What can hang from each mark:
J_688: J_277 J_394
J_844: J_878
J_358: J_878
J_277: J_358
J_878: J_358
J_521: J_564 J_890
J_890: J_277 J_394 J_521
J_564: J_521 J_878
J_377: J_521

Every row comes from one small tree of marks. Brackets hold a mark, then the marks that hang from it, in the order of their numbers. Every link used is in the known rows. Which tree was each row made from?
Known rows:
[J_688 J_394]: [ 0.88 -0.54 -0.29 -1.30 -1.29 -2.99 -2.07  1.40 -0.39  1.12  1.17  2.44
 -3.17  0.02  0.11 -1.05 -0.32 -0.78  0.12  1.67]
[J_521 [J_564 [J_878 J_358]] J_890]: [ 0.75  3.09 -2.78  0.49 -0.12 -0.30 -1.31  0.03  0.83 -1.20  0.89 -2.05
 -3.91  0.62  0.48  0.44 -1.09  1.08  1.16 -3.57]
[J_844 [J_878 J_358]]: [ 1.08  3.00  0.26 -2.55 -0.57 -1.76 -2.27  1.04  0.93  0.40  1.30 -1.07
  1.75  1.28  0.36 -0.89 -0.17  1.35  0.18  2.22]
[J_521 J_564 [J_890 J_277 J_394]]: [-0.74 -2.01 -2.56  1.15  1.19  2.34 -0.91  0.62  1.68 -1.83 -0.96 -0.22
 -3.28  0.45 -0.60  0.62  0.66 -0.72  1.66 -1.92]
[J_688 J_277 J_394]: [ 0.72 -0.73 -0.17 -1.11 -0.78 -4.82 -1.52  1.83 -0.57  1.45 -0.88  2.62
 -3.94  0.04  0.18 -0.70  1.44 -0.67 -0.48 -0.03]
[J_890 [J_277 [J_358 J_878]] [J_521 J_564]]: [-1.11 -0.93 -0.87 -0.50 -1.24  0.90 -0.65  0.58 -0.28  0.07  7.22  0.46
 -2.52 -1.95 -0.50 -0.90  2.00 -1.41  0.35  1.36]
[J_277 J_358]: [ 1.12 -1.73 -0.45 -2.94 -1.42 -2.38 -1.88  1.00 -1.29  1.25  2.61  1.08
 -1.76  0.18  0.40 -1.83 -0.83 -0.95 -0.23  4.60]
[J_890 J_277 J_394]: [-1.17 -1.63  0.88  0.08 -0.54  2.23 -1.86  1.36  0.15  1.31 -0.71  2.53
 -1.18  1.04 -0.37 -0.68  2.20 -1.15  0.65  0.58]
[J_377 [J_521 [J_564 J_878] [J_890 J_277 J_394]]]: [-1.22  1.44 -0.25  1.23  0.18  1.48 -0.77  0.40  0.29  0.18  0.27  1.07
 -3.35 -0.51 -0.29  1.28  1.10 -0.91  3.23 -3.04]
[J_377 [J_521 [J_564 J_878] J_890]]: [ 0.32  1.45 -0.96  0.45 -0.01 -1.01 -0.98  0.39 -0.20 -0.01  1.53  0.68
 -3.89 -1.05  0.26  0.71 -0.54 -0.54  2.83 -2.37]
[J_377 [J_521 J_564 [J_890 J_277 J_394]]]: [-0.92 -0.81 -0.81  0.46  0.76  1.25 -0.76  0.83  0.21 -0.64  0.00  0.30
 -3.40 -1.26 -0.63  0.83  0.88 -1.34  3.12 -1.13]
[J_377 [J_521 J_564]]: [ 0.68 -0.63 -1.07 -0.91 -0.59 -1.61 -1.19  1.15 -1.25  0.56  1.44  0.80
 -3.84 -1.46 -0.24 -0.81 -0.43 -0.85  2.45  0.95]
[J_521 [J_564 J_878] [J_890 J_277 J_394]]: [-1.19  0.80 -1.89  2.14  0.47  2.69 -0.94  0.13  1.71 -0.80 -0.63  0.83
 -3.21  1.35 -0.16  1.23  1.01 -0.16  1.83 -4.34]
[J_521 J_564 [J_890 [J_277 [J_358 J_878]] J_394]]: [-0.88  0.02 -2.37  0.44  0.25  1.77 -0.44  0.48  1.09 -2.03 -0.13 -0.72
 -2.90  0.14 -1.09  0.57  1.24 -1.71  1.49 -0.84]
[J_564 [J_521 [J_890 J_277 J_394]] [J_878 J_358]]: [-2.01  4.33  4.28  2.19 -0.99  2.16 -1.92 -0.47  0.72  1.73  0.73  1.10
 -2.18 -1.32  1.02  1.03  0.94  1.05  0.46 -3.59]
[J_890 J_394]: [ 0.06 -0.56  0.28 -0.62 -0.78  0.38 -2.24  1.23 -0.08  1.06 -4.15  2.29
 -1.98  0.56  0.44 -1.03 -0.18 -0.90  0.69  1.81]
[J_377 [J_521 [J_564 J_878] [J_890 [J_277 J_358] J_394]]]: [-1.27  1.38 -0.33  0.30 -0.11  1.11 -0.61  0.23 -0.13  0.27  0.97  0.68
 -3.31 -0.57 -0.37  1.10  0.88 -1.03  3.08 -1.56]
[J_377 [J_521 [J_564 J_878] [J_890 J_277]]]: [-0.45  0.78 -0.57  0.87  0.13  0.18 -0.74  0.42 -0.04  0.18  3.71  0.80
 -3.37 -0.68 -0.25  0.93  0.96 -0.73  2.83 -3.11]
[J_377 [J_521 J_890]]: [ 0.65 -0.71  0.54 -0.80  0.25 -1.63 -1.53  1.11 -0.52  0.29  1.60  1.00
 -2.44 -1.70  0.47  0.11 -0.40 -1.47  2.05  0.37]

Write each row's tree:
[-1.50 -0.02  3.60  1.37 -0.52  0.96 -1.41  0.10  0.60  0.47  0.96  2.31
 -1.71 -2.68  0.11  0.31  1.12 -1.59  0.25  0.34]	[J_564 [J_521 [J_890 [J_277 [J_358 J_878]] J_394]]]
[-1.52 -2.07  3.20  0.89  0.06  1.10 -1.65  0.08  0.64  0.88  1.03  2.29
 -1.94 -2.50  0.47  0.21  0.32 -0.83  0.34  1.10]	[J_564 [J_521 [J_890 [J_277 J_358] J_394]]]
[ 0.14 -2.89 -3.15 -0.43  0.78  0.21 -0.69  0.47  0.76 -1.67  4.20 -1.05
 -3.04  0.13 -0.62  0.04  0.29 -0.72  1.00 -0.13]	[J_521 J_564 [J_890 [J_277 J_358]]]
[-2.57  1.67  0.06  1.13 -0.83  4.20 -1.27  0.26  0.64  0.99  1.04  0.52
 -3.06 -0.68  0.25  0.12  1.82  0.61  1.29 -1.94]	[J_890 J_277 J_394 [J_521 [J_564 [J_878 J_358]]]]
[-1.01 -0.72  1.18 -0.93  0.14  0.55 -1.17  0.90 -0.49  0.54  1.16  0.99
 -1.82 -1.25 -0.19  0.53  1.03 -1.97  2.32  1.17]	[J_377 [J_521 [J_890 [J_277 J_358] J_394]]]
[-0.25  3.93 -2.29  0.91 -0.08  1.41 -1.31 -0.08  1.20 -1.21 -3.39 -1.74
 -3.98  0.88  0.41  0.85 -0.92  0.88  1.69 -3.49]	[J_521 [J_564 [J_878 J_358]] [J_890 J_394]]
[-1.88  1.48  4.19  3.02 -0.56  1.91 -1.84 -0.46  1.09  2.00  0.71  3.98
 -2.05 -1.23  1.09  1.10  0.88  0.05  0.59 -3.42]	[J_564 [J_521 [J_890 J_277 J_394]] J_878]
[-2.27 -2.37  1.40 -1.00 -0.74  2.83 -1.56  0.79 -0.01  1.68  2.28  2.04
 -1.42 -1.34  0.43 -0.62  1.64 -1.13  0.45  3.22]	[J_890 [J_277 J_358] J_394 J_521]
[-0.52  2.59 -0.58  0.37 -0.13  0.31 -0.82  0.41 -0.36 -0.03  3.73 -1.06
 -3.44 -0.69 -0.27  0.89  0.97 -0.07  2.69 -3.27]	[J_377 [J_521 [J_564 [J_878 J_358]] [J_890 J_277]]]
[-0.45  2.07 -0.62  0.78 -0.02  0.33 -1.00  0.38  0.10  0.02 -1.92  0.95
 -3.94 -0.88  0.20  1.04 -0.40 -0.75  3.21 -2.28]	[J_377 [J_521 [J_564 J_878] [J_890 J_394]]]
[-0.14 -0.02  0.90 -0.42  0.31 -0.32 -1.54  1.08 -0.22  0.35 -1.80  1.29
 -2.39 -1.51  0.42  0.41 -0.25 -1.61  2.50  0.43]	[J_377 [J_521 [J_890 J_394]]]
[-1.40 -2.01  3.33  1.84  0.34  1.45 -1.82  0.26  1.03  0.73  0.30  2.72
 -2.03 -2.44  0.57  0.34  0.54 -0.75  0.49 -0.36]	[J_564 [J_521 [J_890 J_277 J_394]]]
[-0.53  3.98 -0.62  0.27 -0.27  0.47 -1.07  0.34 -0.14 -0.22 -1.90 -0.97
 -4.00 -0.97  0.15  0.91 -0.39 -0.07  3.08 -2.41]	[J_377 [J_521 [J_564 [J_878 J_358]] [J_890 J_394]]]
[-1.24  0.76 -1.94  1.00  0.14  2.25 -0.72 -0.11  1.22 -0.70  0.26  0.32
 -3.10  1.29 -0.27  1.03  0.73 -0.29  1.67 -2.40]	[J_521 [J_564 J_878] [J_890 [J_277 J_358] J_394]]
[-2.31  0.07 -0.25  0.04 -1.19  3.01 -0.66  0.54  0.20  0.04  1.88  0.95
 -2.55 -1.68 -0.60 -0.38  2.21 -1.71  1.03  1.42]	[J_890 [J_277 [J_358 J_878]] J_394 [J_521 J_564]]
[-1.30 -1.66  0.78 -1.37 -1.00  1.69 -1.62  1.08 -0.45  1.43  0.48  1.86
 -1.04  0.99 -0.46 -0.95  1.88 -1.42  0.43  2.89]	[J_890 [J_277 J_358] J_394]
[-0.37  4.33  3.51  1.42 -1.22 -0.38 -2.14 -0.51  0.25  1.54  1.98  0.67
 -2.64 -1.88  1.54  0.41 -0.75  1.37  0.03 -2.87]	[J_564 [J_521 J_890] [J_878 J_358]]
[-0.42  4.48  4.03  0.80 -2.30 -0.74 -2.40 -0.24 -0.76  2.93  2.08  1.59
 -2.60 -1.57  1.37 -0.66 -0.40  1.55 -0.27 -1.49]	[J_564 J_521 [J_878 J_358]]
[-0.96  1.34  1.53 -0.48 -0.44  0.40 -0.90  1.00 -0.50  0.13  1.06  1.01
 -1.54 -1.42 -0.58  0.65  1.84 -2.69  2.30  0.35]	[J_377 [J_521 [J_890 [J_277 [J_358 J_878]] J_394]]]
[-1.23  3.06 -1.83  1.44  0.14  2.86 -1.05  0.01  1.38 -1.04 -0.65 -1.53
 -3.30  1.30 -0.22  1.14  1.02  0.64  1.69 -4.49]	[J_521 [J_564 [J_878 J_358]] [J_890 J_277 J_394]]
[ 0.21 -2.87 -3.06  0.77  1.13  0.66 -0.89  0.67  1.31 -1.79  3.31 -0.58
 -3.21  0.22 -0.50  0.22  0.55 -0.54  1.15 -1.99]	[J_521 J_564 [J_890 J_277]]
[-0.76 -1.81  0.07  0.56  0.81  1.90 -1.64  0.98  1.34 -0.45 -0.50  1.23
 -1.32  0.57  0.07  0.47  1.23 -1.26  0.89 -0.91]	[J_521 [J_890 J_277 J_394]]
[-0.86  0.13  0.29 -0.13 -0.12  1.27 -1.20  0.80  0.77 -0.73  0.30  0.74
 -1.02  0.25 -0.45  0.42  1.74 -2.23  0.70  0.17]	[J_521 [J_890 [J_277 [J_358 J_878]] J_394]]
